Each row was made from one walk, in order. Every step used is in the known rows, and no mark comes twice. Write each row's walk.
Known rows
b, e, s, y: [-38 -10   7  -7 -10 -28  -6 -60   8 -26  -7  -1   6 -15  18  17 -10  20
   0  27  -5   3  48  14  12  10  30  13  -4   3  10   2 -24   4 -20  25
  -1  -7 -18]
y, k, c, b, e: [ -7  43 -22   9 -54 -27  24 -22  -2  -9   2 -37 -27 -13  42 -13  31  11
   9 -39 -26  -9  44  20  11  -2  12  13  17 -13  -5  -7  20  14 -10  88
 -18   4  26]
b, y, k, c, s: [ 18  12 -15  53 -51  12  12  16   7   0   6 -44 -26  20  -4   7   1  29
   1 -14 -25 -13  39   2  25 -21   2  28  13   9  13  24   9  -7  17  67
 -25  10  21]
s, y, k, c: [  9  18 -18  31  -2 -15   8   1 -24 -19  -2 -15 -15   8  30  10  -8  36
 -20 -19   6 -12  42  18   3   4  25  10  15  22  -8  28  -9  17  23  71
 -11   6  30]
y, k: [ 22   9 -16   6  -5  -3   7   4  -5 -11  -7 -10 -17  -2  -2   9  -7  11
  -5 -12   3  18   2  -8   2 -11   4  11   6  -3   0  12  11   2   3  28
   2  13  22]
s, e: [-11  -7   8  -1  12   3   9   5  -9 -12  -8   4   4 -15 -12  -6  15  16
   5  -3   1  -6   1  -6  -8  12  -5  10   8  10  -8 -16   9   8 -21   4
   6   5 -23]
e, s, y, k, c, b: [-30   4 -10  37 -37 -15  31 -32 -15 -20  10 -20 -17  -8  33  13  -7  55
 -30 -21  -3 -19  54  29 -17   6  26  10  23  10 -13  15 -13  -1  -3  89
 -21 -24  19]
n, s: [ 11   5  -9   9   8  16   3  -5 -15  14  -6   7  -8   9  -6   2 -17   5
   5  -7  16  -5 -12  -7   3 -13  22 -10  -7  13  12 -14 -25   4 -19 -16
   7 -13 -12]
e, s, c, b: [-48 -31  -6 -13 -19 -21  24 -54  -4 -15   2   7 -20 -26   2   0  -2  16
  -8 -14 -11 -14  41   4 -13   1   1  10  22   1  -4 -31  -4   1 -31  32
 -11 -19 -28]
s, c, b: [-31 -14  -8 -25  -5 -27  20 -29 -16 -11  -7  10 -29 -17  11  -8  10   1
  -8 -26  -6 -25  29   7 -11   1  -6  -2  16   2 -12 -25   7  16 -17  29
  -6  -5 -14]
n, s, y, k, c, b: [ -1  19 -20  39  -9  -9  27 -13 -40  -2  -5 -10 -33  10  38   8  -6  43
 -28 -38  15 -37  32  24 -13 -12  42 -16  13  23 -11   7 -25  21 -10  74
 -13 -25  18]
k, c, b, e: [-31  34  -8   2 -49 -23  17 -24   3   4   9 -28 -10  -8  42 -23  36  -1
  15 -28 -30 -26  44  31   8   8  11   0  11 -13  -4 -18   6  17 -11  59
 -20 -12   7]
b, e, s, c: [-37  -8 -17 -33 -15 -28   4 -63   8 -26  -6   4  -9 -28  -2   1 -10  -3
  23   5 -18  12  60  -4  19   3  14  36  10   6  21 -28 -12  20 -29  23
  -2   7 -31]
c, s, e: [-32 -19  22  10 -12  21  13  -8   0   8   2 -10   5 -11 -14 -12  28  20
  -3   0  -5 -14 -13   0   0   2  -9   8  17  16  -9 -24  -4  -2  -7 -12
  -3   2 -31]
c, s, e, b: [-50 -12  26  15 -24  28   4 -33   8 -14   7  -2   6  -5 -10  -8  13  11
  -4   1  -9  -8 -28  16   0  17 -13  12  15   3 -10 -24   3 -10   5 -27
 -15   7 -47]
b, y, k: [ 33   6 -18  19 -14 -13   1  17  -1 -24 -13 -15 -25  10 -14  24 -16  10
   8  -3 -11   9  30 -17  11 -17   0  28  -9  -9  13  30  31  -9 -13  52
  -6  20  19]
y, k, c: [ 19  29 -26  28 -24   3  14  15 -10  -5   6 -27 -17   6  16  -1   0  19
  -4 -28  -8   4  21   5   7  -3  11  18  17  10   4   9   2  10  15  57
 -13   8  32]
y, k, c, s, e, b: [-27  19  -1  46 -45  31  20 -17  -1 -16  14 -27  -9   0   4  -8  10  32
  -7 -27 -16  -5  -7  21   6  17  -4  31  34  14  -7 -13  14   2  25  31
 -30  15 -19]
b, y, k, c, s, e: [  7   5  -8  56 -39  14  18  22  -4 -11  -1 -41 -20   6 -16  -2  17  42
   5 -16 -23 -22  39  -4  17 -11  -4  38  21  23   5   5  16  -3  -5  68
 -20  12   2]
e, s, c, b, y: [-39 -37 -11   1 -29 -30  16 -34  -1 -25  -4   2 -28 -16 -13  15 -12  19
   9  -7 -24 -23  71  -3  -5  -3  -6  23   6  -6   6 -11  10  -8 -39  50
 -13 -14 -24]
s, e, b, c: [-39  11   2   4 -15  -2  11 -42   6 -41 -13  15   0 -21 -16  -1   0  -5
   2 -12 -20   0   9  -7 -21  17 -13  32  -1 -12 -10 -19  29   0 -13  19
 -15  26 -45]
b, c, k: [-12  25  -9  20 -16  13   1 -28   2 -10  -3 -11   5  -6 -10   0 -14 -24
 -21 -11 -16  -2  42 -12 -19 -20   6  17  12 -13   3   0   2   0  16  40
 -13  19 -14]
y, k, c, s: [  2  18 -12  39 -45  25  18   2   1  13  14 -38 -17  10   9  -7  10  26
 -15 -20 -10  -6   6  10  13 -16   7  13  30  17   4   5 -10   3  31  44
 -22   5  24]

Write each row's walk
[-17   6   4  36 -39  29  13   1   3  25  19 -28   2  11  13 -18  16  13
  -8 -10 -14 -22   4  19  16  -6   2   0  23  20   2  -7 -19  -1  30  16
 -20  -7   4]
k, c, s
[-26 -27 -16 -15  -3  -8   9 -37  -2 -17  -1  14  -9 -19 -15   5 -19  11
   1   3  -4   6  32  -9  -1   3   9  25  16  14  12 -19 -19   9 -16  12
  -2  -1 -27]
e, s, c
[-48  11  16  38 -40  34  13 -19   6  -5  19 -19   7   2   4 -19  17  21
  -4 -16 -20 -23  -5  30   5  24  -4  21  28  17  -9 -26  -2   2  23   3
 -31   1 -39]
k, c, s, e, b
[-36   0  11  55 -51  20   4  -5   8 -18  11 -22  -3  12  -8  -7   6  18
  14 -10 -34 -30  20  22  16  23 -15  36  16  10   3  -7  11  -7  14  23
 -32   3 -36]
k, c, s, e, b, y
[-26   0  13  37 -18  10   6 -12 -10   8  11 -15   2  13  32  -3   9  31
 -33   1  -2 -39  20  32   8   5  16  -7  21  30  -7  11 -35  11  35  21
 -20 -16   1]
k, c, s, y
[-26   2  10  38 -27  28  19   5  -4  12  12 -25   5  -4   2 -25  31  28
  -3 -13 -15 -26   2  11   5   8   0  10  31  33  -4 -23 -15   9   7  17
 -17  -5 -19]
k, c, s, e
[-32  28  -8  31 -11  31   3 -55 -15 -25  -9   7  -2  -6 -24   3 -27 -16
 -11 -24  -7  -4  19  -9 -31  -7  22  27  10  -4   2 -33  -4   4  -9   9
 -14  10 -67]
n, s, e, b, c, k
[-19   1   0  14   9  18   4 -26 -14 -15  -4  16  -5  -1 -14   1 -14   9
   8 -13  11  -3 -20   3  -8  14  12  12  -4  10   1 -33  -7   4 -26 -30
   1  -2 -51]
n, s, e, b
[-31   4 -21 -36  -9 -33  15 -55 -21  -4 -21  10 -39 -20  19 -10  10  -9
  13 -29  -7 -21  41   5   6 -14  21  -1   1   1   4 -45 -15  32 -53  18
   2 -12 -33]
n, s, c, b, e
[-60   2  21  20 -30  -2   3 -71  12 -29  -4  10  -1   0  11  13 -10   8
 -34   7 -14 -17  17  14  -7   0   0   8   1  -8 -12   7  -5  -7  27   6
 -27  10 -30]
e, b, c, s, y
[ 18   2 -17  14  24  -5   6 -15 -32 -15 -19   8 -27   7   9  26 -30  33
 -23  -7  30  -2   7  -3  -4 -21  43  -8  -8  21   2  13 -26  13 -19  23
   7  -6   7]
n, s, y, k
[  3   5  -9  25 -13 -11   0  -7   1 -55 -14  -4 -22   1 -23  20 -16  16
  18 -11 -14   9  26 -10   1  15 -13  45  -3 -12   0  12  50 -11 -16  41
 -14  28 -19]
s, e, b, y, k
[ -5   0   0  21 -23  -9 -17 -13  14 -31   0   2  -8  17 -10  19 -23  -7
  20   3 -19   1  24  10   7  12 -12  23 -20 -22  10  17  27 -18   5   4
 -17   9 -15]
e, b, y
[ -1  -6  -1   9  23  16  12   1 -20   3 -14  11  -6  -8 -18  -5   0  19
   7 -11  15 -10  -4 -14 -10  -1  20  -1   0  23   2 -31 -18  12 -42 -16
  15  -6 -35]
n, s, e
[-61  11   4  17 -46 -33  18 -57  -1 -16   9 -20  -4 -15  50  -3  15  35
  -5  -6 -20 -30  70  42   2  18  30   7  12   1  -5  -7 -22  10 -19  69
 -19 -28  -9]
k, c, b, e, s, y
[-15 -26 -28   6 -34 -32  22 -34  -4 -38 -13  -7 -46 -17 -17  25 -19  27
   1 -18 -24  -4  75 -12  -5 -14   0  39  11  -6   6   2  28  -7 -40  79
 -14  -2  -5]
e, s, c, b, y, k
[-18  21 -19  22 -36 -23  11 -41  -4 -29  -2 -28 -10 -12  35  13 -11  39
  -4  -2 -12   5  71  16  15   3  40  32  13  13  13  15 -22  15  -3  85
 -15   0  11]
b, e, s, y, k, c
[ -8  10  -4  37 -32  27  27  11  -9   1   7 -35 -11  -3  -1 -15  25  39
 -11 -25  -9 -11   6   3   6  -2   4  23  37  31  -4 -14   1   9   5  46
 -18   9   0]
y, k, c, s, e
[ 14  -7 -36   5  -8 -29  21 -20 -29 -19 -24   4 -64  -1 -11  19 -20  17
   6 -38  -1 -18  58 -15  -1 -31  15  13  -1   3   9  -9  15   9 -46  63
  -6  -3  -6]
n, s, c, b, y, k
[-46  17  -6  12 -65 -15  22 -41  13   0  17 -32  -2 -17  33 -16  21  16
  15 -13 -35 -16  51  28   8   8  12  15  17  -7   5 -23  -5   3 -20  58
 -22 -22  -6]
k, c, b, e, s
[  9   2  -5   6  18 -21   4 -14 -18 -28 -15   4 -17   0  17  23 -15  27
 -23  -4  17   4  20   2  -6  -3  16   3   4   9 -10  28  -2   8   5  45
   0   9  16]
s, y, k
[-41  -3  16   9 -23  13  23 -26   9  -4  -7  -4  -2 -21 -20 -12  23  12
 -12  -4 -19 -15   5 -22 -13 -11 -12  19  14   8  -4 -26  14   1 -18  15
  -8  12 -34]
b, c, s, e
[  0  20 -12  63 -67  14   5  -4  12 -17  15 -38 -23  25  -1  13 -18  17
   3 -17 -32  -3  31  18  25  -5  -5  37  10  -5  12  21  18 -16  33  54
 -38  17  10]
e, b, y, k, c, s
[-26   0  -2  -8 -32  -9   2 -44  21 -12   3 -11   8 -17   6   4  -1   3
  18  15 -19  20  30   2  16   0  16  25  -1  -8  21 -12 -14  -1 -23  10
  -2  -2 -18]
b, e, s
[ -2  -5   1  11  29  -6  -1 -19 -29  -3 -14  20 -11  10  10  17 -23  24
 -18   0  28 -18   9   6  -6  -5  35 -20 -13  23   0   3 -39  14 -14  -6
   8 -19 -14]
n, s, y
[-31 -16 -16   3  -4  10  -1 -48  -8 -15   5  -1   0 -12 -20   6 -32  -8
 -13  -4  -5   4  55  -3  -9  -7  20  25  32  14  13 -15 -27   3  12  25
 -12  -2 -32]
e, s, c, k
[-14  -2 -17  -5   9   0  -8 -26 -22 -12  -4   3 -10  -4  -7   0 -18 -23
 -14 -17   0  -6  49  -1  -6  -5  12  15  26  12   6 -12 -17  17  23  23
 -11  13 -23]
s, c, k
[-46   8  11  19 -50  20   9 -57  26 -11   4  -1   1  -2  -7   0  -5  -8
 -17  -1 -31  -1   2   4   0  -7 -14  15   0 -19   1  -8  13 -12  19  -5
 -27  14 -29]
e, b, c, s
[-17  -8   8  32 -39  10   4 -16  11 -37  -4 -14 -22   4 -26  19  -4  19
   8  -5 -19   1  11  -2   8   2 -17  43   5  -5   0   5  35 -20  -2  24
 -20  23 -27]
c, s, e, b, y, k
[-42   4 -12 -44 -18 -48  13 -54  -5 -19 -12   4 -32 -27  21 -14  24 -16
  15 -23 -22 -20  50  12   6   1   1   7   7 -12  -7 -32  12  24 -25  37
  -8   1 -19]
s, c, b, e
[-14 -13   8  21  -6  -1   7 -23  -7 -10  -7  -8 -14   3  12  19  -4  33
 -36   3   9  -4   3   8   4 -16  16  -2  14  15 -10  23 -13  -1  21  24
  -7   4  12]
c, s, y, k
[ 13   0 -13  20 -32 -25  15   3  -4 -21  -7 -19 -34   2   0  19   0  17
   3 -17 -16  -9  36  -5  -3 -14 -10  13  -5 -20  -5  24  44 -15 -24  68
 -14   2  20]
c, b, y, k
